Each row was made from one small tree. Brackets hold a mark, then the marks that hang from it, in alphabetical order. Every link used is in the known rows. Write each row's tree.
Known rows
(pinuf kinu raro tomup): [ -9.4   7.5   5.0 -15.0  -5.4  -0.4  67.3 -27.9   1.5 -37.7   8.2   4.1
 -45.5 -11.5  45.3   6.3 -23.3   4.2  28.2 -11.3 -13.3]
(tunur (pinuf tomup)): [-29.9 -12.1   8.2 -12.1  -4.1 -11.2  36.5  -9.7  -2.8  -9.8   2.9   2.6
 -27.5   1.1  31.9  -1.2 -13.0  16.6   4.7   6.0 -43.2]
(votep (lirases (pinuf kinu tomup))): [ -4.6 -13.4 -11.7 -13.4   0.1  -0.8  57.6  -8.6   3.0 -16.7  25.0  13.1
 -12.6   3.8  39.5  16.2   6.9   2.9  27.1 -22.0  -7.9]
(tunur (pinuf kinu raro)): [-19.8 -12.7   9.7  -4.3 -10.1  22.7  40.3 -22.4 -11.0 -25.5   9.6   4.6
 -34.5 -10.9  47.7   6.7 -37.4  19.0  16.6  -6.0 -18.4]
(romugiz (tomup (pinuf lirases))): [-18.3  11.4   0.4 -18.8  -4.0 -23.1  35.4   4.8 -10.4  -7.9 -13.1   5.8
 -26.4  -1.2  26.3  23.4 -17.4  12.4   0.9  22.8 -36.0]
(tomup pinuf): [-17.0  -5.4  -1.0   6.8   9.7  -2.7  25.9  -3.0  -7.6 -17.5  -8.0   1.4
 -22.5   9.4  31.5  12.9 -12.9  11.8   1.1  15.4 -16.1]
(tomup romugiz): [-10.4  15.2  -3.6  -9.2  16.6   4.8  23.1 -20.2  -2.4 -43.9  -7.5  -6.2
 -37.1  17.7  33.6   1.4 -12.0  -1.3  27.3  10.0 -15.4]
(zizu (pinuf kinu lirases raro tomup)): [  6.2   4.1  15.3 -25.0 -20.7 -12.6  74.9 -18.1  -5.5 -36.8  14.5  22.1
 -37.8 -24.9  39.3  20.0 -23.6  20.4  15.5 -28.3 -21.7]
(lirases pinuf): [-12.9 -16.8   6.1   4.1  12.5  -6.9  24.1   6.4  -5.4 -20.1   3.7   2.6
 -22.5   8.4  39.5  10.9  -9.8  11.2   1.6  -0.2 -18.4]
(tunur pinuf): [-25.3 -12.6   8.1  -2.8  -1.1   6.2  16.4  -2.8  -7.8  -9.7  -3.9  -1.3
 -24.0   6.9  33.6   0.7 -23.2  20.4   6.5   6.6 -35.7]
(kinu (pinuf lirases tomup)): [ -0.5   4.6  13.3 -15.2 -12.9 -19.7  46.8  -1.0   3.1 -16.9  17.4   8.6
 -27.9  -9.5  34.7  14.2  -9.1  26.2  21.7   0.8 -37.8]
(raro (pinuf kinu lirases tomup)): [ -1.1  10.7  -3.5 -16.9  -2.4 -22.0  62.1  -1.9   1.6 -14.5  10.3   7.0
 -19.9 -13.2  35.2  21.4 -12.5  10.2  26.4 -20.1 -36.4]
(zizu (pinuf tomup)): [ -7.8  -4.6   6.3 -11.3  -1.6 -21.7  45.9  -2.0   1.2 -25.7  -8.0  13.0
 -27.0  -1.6  25.3  -0.6  -8.8  13.2   5.3  -3.9 -25.3]
(tunur (pinuf kinu lirases raro tomup)): [-17.7  -3.7  16.7 -25.9 -23.3  -3.5  65.4 -25.5  -9.7 -23.1  24.7  10.6
 -39.6 -21.7  45.6  18.7 -27.7  23.2  13.8 -18.2 -38.5]
(kinu (pinuf lirases raro (tomup romugiz))): [ -3.9   5.9  18.7 -14.2 -11.6  -8.0  55.8 -26.9   2.5 -57.2  31.3  16.4
 -46.5  -9.8  42.8  18.0 -15.2  21.7  29.1   2.5 -30.4]
(pinuf kinu lirases raro tomup): [ -3.4  16.0  12.8 -25.8 -15.3  -9.8  72.3 -24.3  -3.2 -32.5  16.3   6.8
 -46.6 -16.9  46.3  21.5 -24.2  11.7  26.6 -22.7 -25.5]
(kinu (pinuf raro tomup)): [-11.1 -10.5  18.4   4.6 -11.6  -5.8  50.1 -11.8   4.9 -37.3  17.3  15.2
 -36.4 -10.6  42.9   6.1 -21.0  24.0  24.5   7.8 -25.0]
(tunur (pinuf kinu lirases tomup)): [-13.8   4.6   5.1 -34.6 -14.2  -7.8  57.0 -19.3  -6.8  -4.0  14.2   3.1
 -30.1 -15.2  38.9  12.8 -15.3  16.0  11.7 -14.5 -38.5]
(kinu (pinuf raro (tomup romugiz))): [-10.4  -2.3  10.7  -1.3  -2.1   0.5  50.3 -31.2   5.4 -61.3  21.9  14.2
 -45.9  -5.1  43.0   4.3 -15.1  14.4  31.1  14.6 -18.1]
(tomup pinuf romugiz): [-16.9   3.3  -8.0   1.2  19.3   2.7  25.0 -21.7  -5.4 -41.9  -2.8   1.2
 -32.3  15.4  31.7  10.1  -6.2   1.1   8.2  21.7  -9.0]
(romugiz tomup): [-19.6  16.2  -1.6 -18.0   2.5 -13.9  28.2   3.2  -2.1 -15.4 -27.0  -3.4
 -33.3   6.8  27.9  -0.2 -22.2   2.0  21.0  20.6 -31.1]
(lirases (pinuf kinu raro tomup)): [-12.4 -14.7   7.5  -7.0   1.3  -7.0  67.7 -21.8  -2.2 -35.7  22.7  11.6
 -39.1 -15.4  52.5  14.5 -13.7   7.2   8.3 -15.7  -8.0]
(kinu (pinuf lirases raro)): [  1.0  -4.7  26.5   2.7 -18.6   3.2  35.2  -0.7  -4.1 -33.1  20.8  14.2
 -33.6 -10.2  44.4  23.5 -31.2  35.3  25.2  -1.2 -30.0]
(pinuf kinu lirases raro (tomup romugiz)): [ -2.5  25.2   4.7 -33.5  -7.5  -3.4  72.1 -43.4  -2.2 -56.6  20.9   5.8
 -56.2 -11.4  46.6  19.3 -17.2   2.0  34.4 -15.4 -18.0]

Write each row's tree
[-21.4 -22.8  17.1   3.9   1.3 -19.5  52.6  -6.5  -2.7 -36.2  20.7  14.3
 -37.4  -5.2  44.9  15.5 -11.9  14.5  -0.9  -4.7 -24.8] : (lirases (pinuf raro tomup))
[-11.7  -6.6  -0.5 -13.8  10.2  -1.1  67.2 -40.0  -1.4 -58.5  29.3   9.6
 -47.0  -9.7  52.7  12.2  -7.1  -3.4  14.8  -8.7  -0.8] : (lirases (pinuf kinu raro (tomup romugiz)))
[-10.7  18.9  -9.5 -29.0  -3.9 -10.9  51.2  -8.4 -11.0  -9.5 -10.8   3.5
 -28.7 -11.1  32.4  22.3 -18.9   4.7  11.4  12.1 -19.4] : (romugiz (tomup (pinuf kinu lirases)))
[  8.9  11.5   3.7 -34.1 -11.4 -16.9  66.4 -11.3  -2.4 -21.4   4.0  13.8
 -29.8 -17.9  32.3  13.2 -10.3  13.6  14.2 -24.9 -22.3] : (zizu (pinuf kinu lirases tomup))
[ -9.3  16.0  -3.3 -20.8   3.0   4.3  67.5 -47.1   1.7 -60.7  11.9   2.1
 -56.1  -4.8  46.8   4.6 -16.1  -5.6  36.1  -4.9  -4.3] : (pinuf kinu raro (tomup romugiz))
[ -9.6  -7.1  -5.0 -14.3   9.9 -11.3  60.3 -14.8   0.5 -20.5  13.1   2.7
 -28.8  -8.1  44.4   8.3  -1.1   0.5   8.2 -11.4  -9.2] : (lirases (pinuf kinu tomup))
[ -0.1  19.4 -10.8 -20.8   9.2   8.4  45.6 -31.8  -8.9 -36.6   9.7   0.5
 -34.5   0.0  38.4  24.6  -8.9   1.4  16.4   1.8  -3.7] : (tomup (pinuf kinu lirases) romugiz)
[-21.3  -4.5   4.2   9.7  11.0   6.8  33.3 -28.6  -8.3 -56.6   7.0  10.2
 -41.7   7.6  39.1  16.5 -17.3   8.4  10.3  18.1  -8.0] : (tomup (pinuf raro) romugiz)
[-13.2  11.2   3.2 -20.2 -12.5  -7.0  58.8 -14.5 -11.9 -25.7  -1.2  11.9
 -37.6 -18.3  39.6  28.4 -30.1  10.9  11.6   9.2 -19.1] : (romugiz (tomup (pinuf kinu lirases raro)))
[  2.9  15.8  12.9 -15.5 -12.0   8.1  52.1 -16.3  -8.4 -31.9  11.0   3.2
 -40.8 -10.9  47.9  24.8 -33.2  15.8  30.2 -21.5 -18.6] : (pinuf kinu lirases raro)
[-10.9   3.2  -6.3  -0.5   9.8  20.3  49.2 -42.1  -8.2 -56.3   9.5   7.1
 -43.5  -1.9  45.5  15.4 -18.2   0.5  17.8   7.6   9.2] : (tomup (pinuf kinu raro) romugiz)
[ -4.1  11.3   1.1 -11.3  -0.1  11.1  54.5 -38.3 -12.8 -55.2  19.3   9.2
 -44.4  -6.7  45.5  30.9 -20.0   8.3  17.6  -3.2  -4.0] : (tomup (pinuf kinu lirases raro) romugiz)
[ -4.3  -3.0  26.2  -6.8 -20.8 -15.2  57.2  -8.4   0.3 -34.0  27.2  17.3
 -37.7 -15.9  42.1  21.0 -22.0  31.7  23.5  -2.9 -37.8] : (kinu (pinuf lirases raro tomup))
[ -3.4 -22.5   1.2   4.7  -7.2  20.9  46.5  -8.0  -6.2 -32.0  29.5  18.2
 -18.9   1.5  49.8  24.9 -15.2  13.7  31.5 -24.9   0.3] : (votep (lirases (pinuf kinu raro)))
[-10.4  11.4   0.4 -10.9   8.0  -4.1  29.2 -17.8  -9.8 -37.1   5.9   3.3
 -31.4   9.8  31.8  25.9  -6.7   8.7   6.6  11.6 -20.9] : (tomup (pinuf lirases) romugiz)
[  0.1  19.5 -10.6 -23.4   6.1 -15.5  60.4 -20.4   3.4 -37.4  14.4   5.7
 -28.4  -7.6  34.2  19.2  -5.3   0.5  33.5 -13.3 -27.1] : (raro (pinuf kinu lirases (tomup romugiz)))
[ -4.4   2.5   8.0  -5.9  -9.5   5.8  54.4 -19.7 -13.3 -29.6  13.8  10.3
 -35.6 -13.3  45.5  33.5 -26.3  18.4  11.6  -8.7 -11.7] : (tomup (pinuf kinu lirases raro))
[-12.8  13.0  -2.7 -40.7  -5.4  -1.3  56.8 -38.1  -4.9 -28.9  19.3   2.2
 -37.9  -8.8  39.2  11.1  -9.9   5.7  18.9  -7.5 -31.7] : (tunur (pinuf kinu lirases (tomup romugiz)))
[-14.4 -21.0   0.7  -3.8  -0.6 -13.3  42.6   4.8   2.0 -16.8  22.3  16.6
 -11.3  14.1  32.9  17.6   8.2  10.7  18.2 -12.8 -24.9] : (votep (lirases (pinuf tomup)))
[ -1.0  13.0   7.7 -22.0  -3.4 -11.9  46.3 -21.3   4.7 -41.4  20.5   6.7
 -36.6  -3.7  35.6  12.2  -2.8  14.6  28.9   5.9 -31.2] : (kinu (pinuf lirases (tomup romugiz)))
[ -8.5 -21.8   0.7  -4.7  -9.3   3.9  66.2 -14.4  -0.2 -33.1  34.7  21.9
 -23.4  -4.6  46.3  22.6  -5.0   9.6  29.4 -25.3  -8.2] : (votep (lirases (pinuf kinu raro tomup)))
[-12.9 -12.9  -8.0 -10.3   8.1  -6.8  41.4 -13.7   3.7 -40.5  27.4  15.2
 -20.4  18.5  33.6  14.8  15.0   0.5  24.0  -5.9 -16.5] : (votep (lirases (pinuf (tomup romugiz))))
[ 14.0  10.9   3.4 -23.7  -8.7   0.5  46.3  -3.9  -7.3 -20.8  -2.6  10.4
 -24.1 -11.7  33.9  15.4 -20.6  16.4  15.6 -24.5 -13.9] : (zizu (pinuf kinu lirases))
[ -2.6   5.6  18.9 -20.6 -11.2 -20.1  57.9 -22.6  -3.5 -62.1  17.2  24.4
 -45.2  -9.1  32.6  17.9 -14.7  17.1  12.7 -12.6 -29.7] : (zizu (pinuf lirases raro (tomup romugiz)))
[ -9.2   3.7   4.7 -24.0 -10.9  10.1  37.1 -11.4 -12.4  -5.1   8.2  -0.7
 -25.7  -9.1  41.2  14.7 -25.3  20.6  15.3 -12.9 -31.8] : (tunur (pinuf kinu lirases))
[  3.7   9.8  -3.2  -6.4   0.4  -4.3  40.5   4.6  -3.0 -14.0   3.4   3.8
 -14.6  -7.7  36.5  24.2 -21.4  13.5  28.4 -18.4 -28.4] : (raro (pinuf kinu lirases))
[ -1.0  11.2  -4.3 -14.0   0.5   1.6  44.6 -13.0 -10.6 -13.4   4.3   2.1
 -25.2  -5.8  39.2  27.5 -15.6  11.3  10.2  -5.5 -12.7] : (tomup (pinuf kinu lirases))
[-11.5  -5.3   0.9   6.7   1.8  15.5  49.6 -23.5 -10.3 -33.2   5.3   8.0
 -34.3  -7.2  46.7  18.0 -26.5  11.2  12.6   3.2   1.5] : (tomup (pinuf kinu raro))
[ -7.4 -15.6   6.8   3.2   3.6  10.9  47.7 -12.3  -7.6 -36.6  17.1   7.4
 -34.6  -9.3  53.2  17.0 -23.5  10.2  10.7 -13.9  -1.0] : (lirases (pinuf kinu raro))
[-23.5  -2.7   1.8 -21.3  -3.8  12.3  60.1 -48.9  -3.8 -50.2  20.2   7.6
 -48.6 -10.7  46.3   1.3 -21.2   5.8  20.5  -0.9 -17.7] : (tunur (pinuf kinu raro (tomup romugiz)))
